What can hang from each mark:
k783: k534
k96: k315 k733
k733: k96 k534
k534: k689 k733 k770 k783
k109: k534
k88: k109 k689

Known rows, with every way that one mark hangs from another:
k783{k534{k689}}: [-3.313,  3.659, -1.062,  0.165,  0.542, -0.459, -1.323,  1.783,  0.994,
 -0.238, -0.449, -0.545, -1.787, -1.598,  0.492, -3.363, -0.286,  4.063,
 -2.127]
k88{k109{k534{k770}} k689}: [ 5.442,  2.342, -0.362, -1.880,  0.150, -0.276, -3.255, -1.349,  2.641,
  0.017, -2.306, -2.960, -3.363, -7.027, -2.933,  1.099, -2.395, -2.553,
 -3.974]
k783{k534{k689 k733{k96{k315}}}}: [-2.614,  1.510,  1.325,  6.466,  0.699,  0.537,  1.369,  2.329, -0.700,
  1.395, -0.011, -0.541, -0.128,  4.545,  2.105,  2.636,  2.025,  2.600,
  1.023]
k534{k689}: [-1.268,  2.095, -0.294, -0.737,  1.422, -0.452,  0.932,  0.900,  1.044,
 -1.146,  1.320,  1.106, -0.580, -1.698,  0.881, -3.007, -0.911,  3.286,
 -2.351]
k534{k689 k733 k770 k783}: [ 0.512, -2.569, -0.068,  1.423, -0.790, -3.650, -1.398, -3.867, -1.836,
 -0.041, -1.179,  1.046, -1.086,  0.308,  4.550, -1.354,  2.790, -0.317,
  1.021]
k109{k534{k770 k783}}: [ 2.522,  0.317, -1.166, -4.392, -0.383,  0.192, -0.339, -1.092,  2.102,
  0.153, -0.678, -0.005,  2.121, -4.773, -0.676, -0.751, -0.991, -2.347,
 -1.721]
k109{k534{k689 k733{k96} k783}}: [-1.359, -1.847,  0.838,  2.203, -0.295, -1.587,  2.843, -0.335, -2.337,
 -0.790,  2.475,  0.304, -1.294,  0.636,  3.172,  1.410, -0.804, -0.757,
  1.121]
k783{k534{k733 k770}}: [ 0.237,  0.871, -0.855, -0.542, -0.291,  1.170, -2.889, -1.037,  1.328,
  2.255, -2.616, -0.739,  0.884, -0.983,  0.432, -2.101,  1.818, -0.198,
 -1.941]
k733{k96}: [-2.176,  1.764,  0.787, -1.690,  2.181,  3.593,  1.920,  2.418,  2.026,
 -1.082,  1.121,  1.129,  3.571, -1.125, -3.331, -0.579, -0.681,  2.359,
 -1.942]
k534{k733 k770 k783}: [ 1.027, -2.039, -0.578, -0.849, -0.870, -1.335, -1.595, -3.198, -0.298,
  0.993, -1.817,  1.865,  2.259, -0.730,  2.353, -0.609,  2.586, -1.438,
 -0.654]
k88{k109{k534}}: [ 2.905,  3.441, -0.717, -4.597, -0.214,  2.096,  0.359,  3.120,  2.118,
 -0.706,  0.280, -0.036, -1.134, -4.251, -1.528, -0.856, -5.725, -0.623,
 -4.954]
k534{k689 k733{k96{k315}} k783}: [-1.701, -1.625,  1.650,  5.787,  0.190, -2.008,  2.365, -0.029, -2.475,
 -0.124,  0.858,  1.883,  1.121,  4.957,  3.976,  3.860,  2.797,  1.409,
  2.292]
k733{k96 k534{k770 k783}}: [-2.411, -2.320,  0.084, -2.455, -0.004,  0.332, -1.850, -1.527, -0.184,
 -1.193, -0.908,  0.123,  3.669,  0.513, -4.591,  0.428,  2.137, -0.710,
  2.756]
k96{k315 k733{k534{k770}}}: [ 0.830, -0.066, -0.688, -1.075, -0.299,  3.832, -0.878,  1.048,  0.712,
  2.219, -0.669,  0.131,  2.766,  2.550, -3.628,  0.314,  0.787, -0.349,
  1.095]
k534{k733{k96{k315}} k770 k783}: [ 1.225, -2.567,  1.354,  3.033,  0.338,  0.714,  0.943, -1.326, -0.344,
  1.280, -1.234,  1.285,  4.984,  2.945,  0.794,  4.428,  3.831, -1.591,
  1.786]
k534{k689 k733{k96} k770 k783}: [-0.598, -3.089,  1.120,  3.074, -0.016, -1.994, -0.025, -3.373, -2.133,
 -0.337, -0.418,  0.463, -0.499,  1.983,  2.341,  0.601,  3.316, -0.493,
  2.985]
k733{k96 k534}: [-3.711,  0.167,  0.180, -2.420,  1.398,  2.619,  0.808,  2.534,  0.822,
 -1.631,  1.404,  0.404,  3.385,  0.751, -5.189, -0.402, -0.824,  1.843,
 -0.283]
k109{k534{k689}}: [ 0.311,  2.573, -0.538, -1.774,  1.032,  0.048,  2.310,  1.918,  1.679,
 -0.851,  2.607, -0.223, -1.833, -3.772,  0.854, -2.523, -3.554,  1.332,
 -2.884]
k783{k534{k733{k96}}}: [-3.497,  1.029,  0.459,  1.838,  0.517,  2.431,  0.155,  1.914,  0.210,
  1.087, -0.474, -0.442,  1.348,  1.570, -0.618,  0.046,  0.810,  1.735,
 -0.967]
k109{k534{k689 k770 k783}}: [ 1.845, -0.112, -0.790, -2.041, -0.300, -2.182, -0.090, -1.715,  0.571,
 -0.617, -0.039, -0.509, -1.181, -3.705,  1.723, -1.785, -0.657, -1.485,
 -0.081]

Rows:
[-2.932, -2.904,  0.465, -0.001, -0.142, -2.096, -1.509, -2.108, -1.666,
 -1.938, -0.248, -0.584,  0.371,  1.392, -2.690, -0.035,  2.494,  0.237,
  4.303]	k733{k96 k534{k689 k770 k783}}
[ 0.324, -0.119,  0.669, -0.508,  0.927,  3.042,  3.659,  1.914,  0.917,
  0.372,  2.574,  0.135,  1.584, -0.551, -0.170,  0.914, -2.552, -1.155,
 -1.820]	k109{k534{k733{k96}}}
[-2.333, -2.554, -1.177, -0.620, -1.987, -1.247, -2.606, -2.473, -2.722,
  0.047, -0.666,  0.393, -2.031,  2.168, -0.472, -2.145,  1.585,  0.121,
  3.806]	k96{k733{k534{k689 k770 k783}}}
[-0.812, -1.677, -1.471, -4.128, -0.900, -1.484, -2.848, -2.217,  0.100,
 -0.564, -1.570,  0.564,  2.687, -1.115, -2.485, -1.430,  1.634, -0.588,
  0.733]	k733{k534{k770 k783}}
[ 0.021,  0.085,  1.597,  3.251,  1.703,  2.805,  3.220,  2.364,  0.851,
  1.030,  1.251,  1.694,  4.425,  3.353,  0.340,  3.219,  1.078,  1.002,
 -0.886]	k534{k733{k96{k315}}}
[ 2.894,  2.851, -0.357, -1.416,  0.121, -0.552, -1.556,  0.949,  2.077,
 -0.668, -0.462, -1.548, -3.339, -6.370, -2.275,  1.264, -3.925, -0.525,
 -4.976]	k88{k109{k534} k689}
[ 3.692,  0.677, -0.526, -2.328, -1.466, -2.560, -1.796, -1.420, -0.266,
 -1.289, -1.606, -0.741, -4.336, -3.322,  1.276, -0.363, -2.327, -2.257,
 -0.549]	k88{k109{k534{k689 k770 k783}}}
[ 1.353,  1.769, -0.706, -1.908, -1.711, -2.580, -0.436,  0.765, -0.881,
 -1.916, -0.003,  0.267, -4.318, -2.767,  2.035,  0.057, -4.106, -0.306,
 -1.657]	k88{k109{k534{k689 k783}}}
[-0.088, -0.362, -0.391, -0.960, -0.047, -2.933, -1.593, -2.584, -0.059,
 -0.931, -1.103,  0.763, -0.133, -1.872,  1.678, -2.280,  2.128,  0.854,
  0.238]	k534{k689 k770 k783}
[ 0.307,  0.732,  1.065,  3.504,  0.987,  2.731, -0.372,  0.789,  1.364,
  2.706, -2.285, -1.161,  3.373,  2.804, -1.313,  2.761,  3.443, -0.259,
  0.613]	k783{k534{k733{k96{k315}} k770}}
[-1.646, -1.848, -0.888, -1.595, -0.850, -3.919, -2.744, -2.714, -1.359,
 -1.592, -0.649,  0.156, -0.497, -0.462, -0.430, -2.048,  1.655,  0.526,
  2.044]	k733{k534{k689 k770 k783}}
[ 3.639, -0.355, -0.075, -0.015,  0.155, -0.873,  1.064, -1.452,  0.643,
  0.722,  1.027, -0.830, -2.559, -2.194,  2.759, -2.023, -1.106, -1.958,
 -1.216]	k109{k534{k689 k733 k770}}
[-2.891,  0.141,  1.183,  2.144,  1.750,  0.533,  2.228,  2.988, -0.215,
 -1.579,  1.898,  0.019,  1.350,  3.923, -2.248,  1.719,  0.364,  2.865,
  2.211]	k733{k96{k315} k534{k689}}
[ 0.828, -1.197,  1.015,  2.272, -0.066,  1.159,  3.798,  1.722, -0.239,
  1.004,  1.764,  1.007,  3.866,  2.116,  1.846,  5.078, -0.304, -1.779,
  0.438]	k109{k534{k733{k96{k315}} k783}}
[ 0.088, -0.211, -0.454,  1.212, -0.320,  1.282, -0.740,  0.412, -0.759,
  1.556, -0.014, -0.347, -0.449,  3.664, -1.444, -0.221,  1.170,  0.497,
  2.956]	k96{k315 k733{k534{k689 k770}}}
[-1.819,  0.772, -0.871, -0.621, -0.376,  3.664,  0.679,  3.188, -0.029,
  1.492,  0.874,  1.390,  2.707,  3.511, -2.656,  0.247, -0.898,  1.660,
  0.051]	k96{k315 k733{k534}}
[-1.753, -2.205, -1.534, -2.989, -1.988,  0.972, -2.887, -1.956, -1.541,
  0.795, -1.286,  1.063,  1.634,  1.146, -2.834, -1.302,  1.063, -0.867,
  2.205]	k96{k733{k534{k770 k783}}}
[-0.321,  0.665, -0.457,  2.009, -0.347, -1.425, -2.500, -1.761, -0.102,
  1.600, -2.011, -1.392, -2.691, -0.051,  2.652, -2.636,  2.183,  0.787,
 -0.420]	k783{k534{k689 k733 k770}}
[ 4.070, -0.312,  1.225,  1.364,  1.565,  3.585,  3.160,  1.071,  1.957,
  2.097,  0.607, -0.995,  3.458,  0.956, -0.857,  3.565, -0.215, -3.318,
 -0.050]	k109{k534{k733{k96{k315}} k770}}
[-0.684,  1.111, -0.875, -1.567, -0.514, -2.361,  1.286,  0.336,  0.026,
 -1.200,  1.920,  0.578, -1.427, -3.044,  2.626, -1.452, -2.259,  0.473,
 -1.345]	k109{k534{k689 k783}}
[ 2.469, -1.192,  1.111,  1.764,  0.992,  1.048,  2.208, -0.947,  0.210,
  0.238,  1.539, -1.748, -1.616, -0.262,  1.069,  0.252, -0.630, -2.136,
  0.834]	k109{k534{k689 k733{k96} k770}}
[-4.311, -0.074,  0.596,  0.032,  1.395,  0.363,  0.993,  1.580, -0.587,
 -2.469,  2.164, -0.325, -0.170,  1.927, -2.853, -1.069, -0.450,  2.926,
  1.572]	k733{k96 k534{k689}}
[-1.887, -0.323,  0.834,  3.689,  0.583,  0.321, -1.270, -1.123, -0.480,
  0.906, -1.573, -1.933, -1.782,  1.839,  0.298, -0.708,  2.822,  0.672,
  1.634]	k783{k534{k689 k733{k96} k770}}
[ 0.225, -1.656,  1.586,  2.764,  1.398,  0.415,  0.900, -1.678, -0.523,
 -0.047,  0.345, -0.376, -0.575,  1.554,  1.065, -0.556,  2.396, -0.110,
  1.267]	k534{k689 k733{k96} k770}
[-0.448, -1.570, -1.072, -0.929, -1.681,  1.495, -1.968, -0.697, -0.826,
  1.930, -1.603,  1.220,  3.300,  3.248, -2.198,  1.358,  1.810, -0.939,
  2.673]	k96{k315 k733{k534{k770 k783}}}
[-3.077, -1.083, -0.753,  1.903, -1.881, -0.944,  0.149,  1.026, -2.997,
  0.533,  0.834,  1.636, -0.172,  4.986,  0.875,  0.959,  0.718,  2.179,
  3.416]	k96{k315 k733{k534{k689 k783}}}
[ 2.915,  1.063,  0.097, -0.062, -1.112, -1.406,  0.972,  1.130, -1.167,
 -0.486,  1.010, -0.227, -5.975, -1.002,  3.664, -0.173, -4.663, -0.713,
 -2.628]	k88{k109{k534{k689 k733}}}
[ 6.039,  0.604, -0.252, -2.733, -0.936,  0.976, -1.078, -0.303,  0.839,
  1.084, -1.284, -0.740, -2.139, -2.697,  0.620,  0.028, -3.332, -3.790,
 -3.085]	k88{k109{k534{k733 k770}}}
[ 4.678,  2.424, -0.232, -2.747, -0.219,  0.147, -0.951,  0.452,  1.201,
 -0.882, -0.896, -1.559, -4.690, -4.009, -0.260, -1.469, -3.671, -1.723,
 -2.071]	k88{k109{k534{k689 k770}}}
[ 2.477,  3.284, -0.295, -2.254, -0.104, -0.281,  0.722,  2.518,  0.622,
 -1.460,  0.809, -0.700, -4.646, -3.382,  0.775, -0.980, -5.300,  0.390,
 -3.338]	k88{k109{k534{k689}}}
[-4.029, -1.298,  0.752,  2.666,  0.146, -1.919,  1.100,  1.272, -1.962,
 -1.739,  1.080,  0.590,  2.001,  4.249, -1.032,  2.933,  1.813,  2.392,
  3.791]	k733{k96{k315} k534{k689 k783}}
